What can hang from each mark
Q_243: Q_314 Q_379 Q_973
Q_687: Q_635
Q_973: Q_243
Q_314: Q_18 Q_243 Q_635 Q_771
Q_379: Q_243
Q_635: Q_314 Q_687

Known rows, with every way that one mark hangs from another
Q_314(Q_18 Q_243(Q_379 Q_973) Q_771): [ 19.1   1.7   3.0 -15.7 -28.2  -9.4  19.3  52.0   5.3 -18.2  16.7 -14.2
 -19.2 -12.8   6.2   4.8]
Q_635(Q_314(Q_18 Q_243(Q_379 Q_973) Q_771) Q_687): [-17.3  -3.4 -45.5   5.6 -28.7   1.1  10.9  43.0   5.8 -30.3   0.9   1.5
  -8.2 -15.8  15.9  36.7]
Q_243(Q_314 Q_973): [-14.1  -0.8  11.8 -17.1  51.4 -14.4   3.1 -17.6   3.5  25.6 -32.6   3.5
 -21.6  -6.5  11.4 -16.1]
Q_379(Q_243(Q_973)): [ 42.8  -5.6  53.3 -15.6  10.3  -8.1   3.8 -16.7  -0.8  22.1   2.5  -2.8
  12.0 -25.1 -21.8  25.1]
Q_379(Q_243(Q_314(Q_18 Q_635) Q_973)): [ -4.0  -9.5  61.4 -33.8 -13.4  -5.1  -1.5 -18.5 -10.9  13.2  45.4  -4.3
  -0.7   3.1 -35.9  -1.7]
Q_635(Q_687): [  4.3   8.5  -6.7  27.8  17.7   3.4 -18.4 -28.2   5.7  12.7 -47.6   1.8
  12.5   0.3   5.8  18.1]
Q_243(Q_314(Q_18 Q_635(Q_687) Q_771) Q_379 Q_973): [-38.1   7.1 -31.7 -16.4 -42.5 -14.5  -8.9  13.1  -8.9  -9.9   1.8   4.3
 -30.7  32.4  15.8  -3.3]
Q_379(Q_243(Q_314(Q_18 Q_635 Q_771))): [  5.1  -5.0  15.5  -7.4 -25.9   4.1   0.2   0.7 -10.9  -4.1  44.8  -7.8
  20.5  16.4 -10.5 -17.6]
Q_379(Q_243(Q_314)): [ 10.0  -5.7  -1.0   0.8  37.6   3.2   7.8 -16.0  -5.9  20.6  15.5  -4.1
  29.3   3.1  -8.3 -10.4]
Q_243(Q_314): [ -4.3   1.6 -13.7   9.0  67.8  -2.4   0.0 -21.8   4.8  23.6 -23.9   2.0
   4.9   6.1  12.7 -28.1]
Q_973(Q_243(Q_314 Q_379)): [ 34.6  12.8 -23.5  27.7  54.1   5.7  10.8 -37.2 -14.0  13.4  -8.9   3.2
  14.9  17.0   8.1  -2.6]
Q_635(Q_314(Q_243 Q_771) Q_687): [-12.2  -2.5 -58.5  27.4   1.1  10.8   7.1  23.1   7.8 -15.6 -26.9   2.7
  24.2 -24.9  24.1  17.8]
Q_379(Q_243(Q_314(Q_771) Q_973)): [  1.0  -5.6  -1.6 -20.6  -6.4  -9.4  16.7   9.9  -6.3   7.8   0.0  -5.2
   4.0  -6.4  17.0  -4.0]
Q_314(Q_635 Q_771): [ 43.3   7.2  12.4  10.2  -1.0  -5.8 -14.7 -15.1   2.1  11.8 -16.2   4.0
  14.3  -5.2   6.4 -16.1]
Q_379(Q_243): [ 52.4  -3.5  30.4   8.8  23.5   3.2   0.7 -20.1  -0.2  19.8  10.6  -3.9
  36.0 -13.7 -21.1  13.3]
Q_687(Q_635(Q_314(Q_18 Q_243(Q_973)))): [ -3.9 -13.9  38.1 -11.6  33.4   8.7   4.4   6.6  19.1   3.8   2.2   6.6
 -18.8 -30.5 -31.1  -2.9]

Rows
[-13.5   5.7   1.3 -18.1 -77.1  -5.0  -1.8  36.7  -7.1 -20.6  21.7  -8.5
 -14.7   4.5  -9.9  13.6] => Q_314(Q_18 Q_243(Q_379 Q_973) Q_635(Q_687) Q_771)
[ 27.0  13.3 -24.7  28.3   6.7   7.8  12.5  -9.5 -12.8 -16.0   2.6  -4.5
   2.8  26.0  26.5  -2.8] => Q_973(Q_243(Q_314(Q_18 Q_771) Q_379))
[  9.9  -9.0  -8.7   8.5  51.8  13.7   4.9  13.9  18.2   1.9  21.1   9.5
   1.9 -10.5 -30.4  -7.3] => Q_687(Q_635(Q_314(Q_18 Q_243(Q_379))))
[-25.9   2.1  36.5 -19.6 -83.8  -0.3  -5.9  24.2  -3.8 -20.5   6.0 -13.5
 -15.0  -8.7  -9.7   9.5] => Q_314(Q_18 Q_243(Q_973) Q_635(Q_687) Q_771)
[ 16.4  -6.3  -2.8  20.9  29.2   9.7  -8.2   1.8  21.9  -7.5 -18.4  12.9
  -5.5  -9.0   5.9 -11.7] => Q_687(Q_635(Q_314(Q_18 Q_771)))
[-19.9  -4.7 -32.5  24.8 -19.3  15.5   4.1  26.6   9.9 -31.8  -5.8  -4.1
  11.5 -17.5  16.2  21.3] => Q_635(Q_314(Q_18 Q_243 Q_771) Q_687)
[ 27.2  11.1  17.4  16.0  17.9   8.6  -2.2 -41.9 -18.6   3.4  29.0   2.3
   9.5  28.0 -18.3  -4.9] => Q_973(Q_243(Q_314(Q_18 Q_635) Q_379))
[-19.5  -6.5  -9.7   3.2  20.4   3.2   4.2   1.6   8.1   2.5 -24.6   6.2
   1.9 -37.5  -4.6  33.7] => Q_635(Q_314(Q_243(Q_973)) Q_687)
[  3.4  -7.4  39.7 -32.5   5.7  -8.9   1.2 -23.7 -12.3  27.3  25.4   1.5
   9.6  -4.3 -29.0  -5.4] => Q_379(Q_243(Q_314(Q_635) Q_973))
[-41.7   5.5 -16.7   7.8 -29.7   3.4 -16.3  -6.9  -5.1 -11.6  -6.0  -2.1
  -4.4  32.1  16.7 -21.0] => Q_243(Q_314(Q_18 Q_635(Q_687) Q_771))
[-33.3   8.1 -42.5   9.9  -9.3  -0.3 -13.3 -12.2  -7.3   4.7 -27.9   4.1
   6.7  23.4  24.3 -26.4] => Q_243(Q_314(Q_635(Q_687) Q_771))
[ -5.1 -11.2  14.2  -9.1   4.3   6.7   9.4  28.2  19.4 -10.9  -4.6   4.0
 -21.9 -28.3  -5.2  -8.6] => Q_687(Q_635(Q_314(Q_18 Q_243(Q_973) Q_771)))
[ -6.8   3.7 -28.5 -14.2   3.2 -17.9  10.5  26.9   2.4  -7.4  -3.4   0.1
 -33.4  17.3  30.7 -12.5] => Q_243(Q_314(Q_18 Q_771) Q_379 Q_973)
[-37.1   4.4  -4.7 -19.6 -12.1 -12.6 -14.0 -11.1  -9.1   6.9  10.2   7.1
 -28.7  30.4 -11.8   1.8] => Q_243(Q_314(Q_18 Q_635(Q_687)) Q_379 Q_973)
[  1.8   8.4  17.0  16.1 -55.5   4.2 -27.0  -9.2   0.1 -15.5  -9.6  -2.8
   3.4  15.2   3.6   7.3] => Q_314(Q_18 Q_635(Q_687) Q_771)
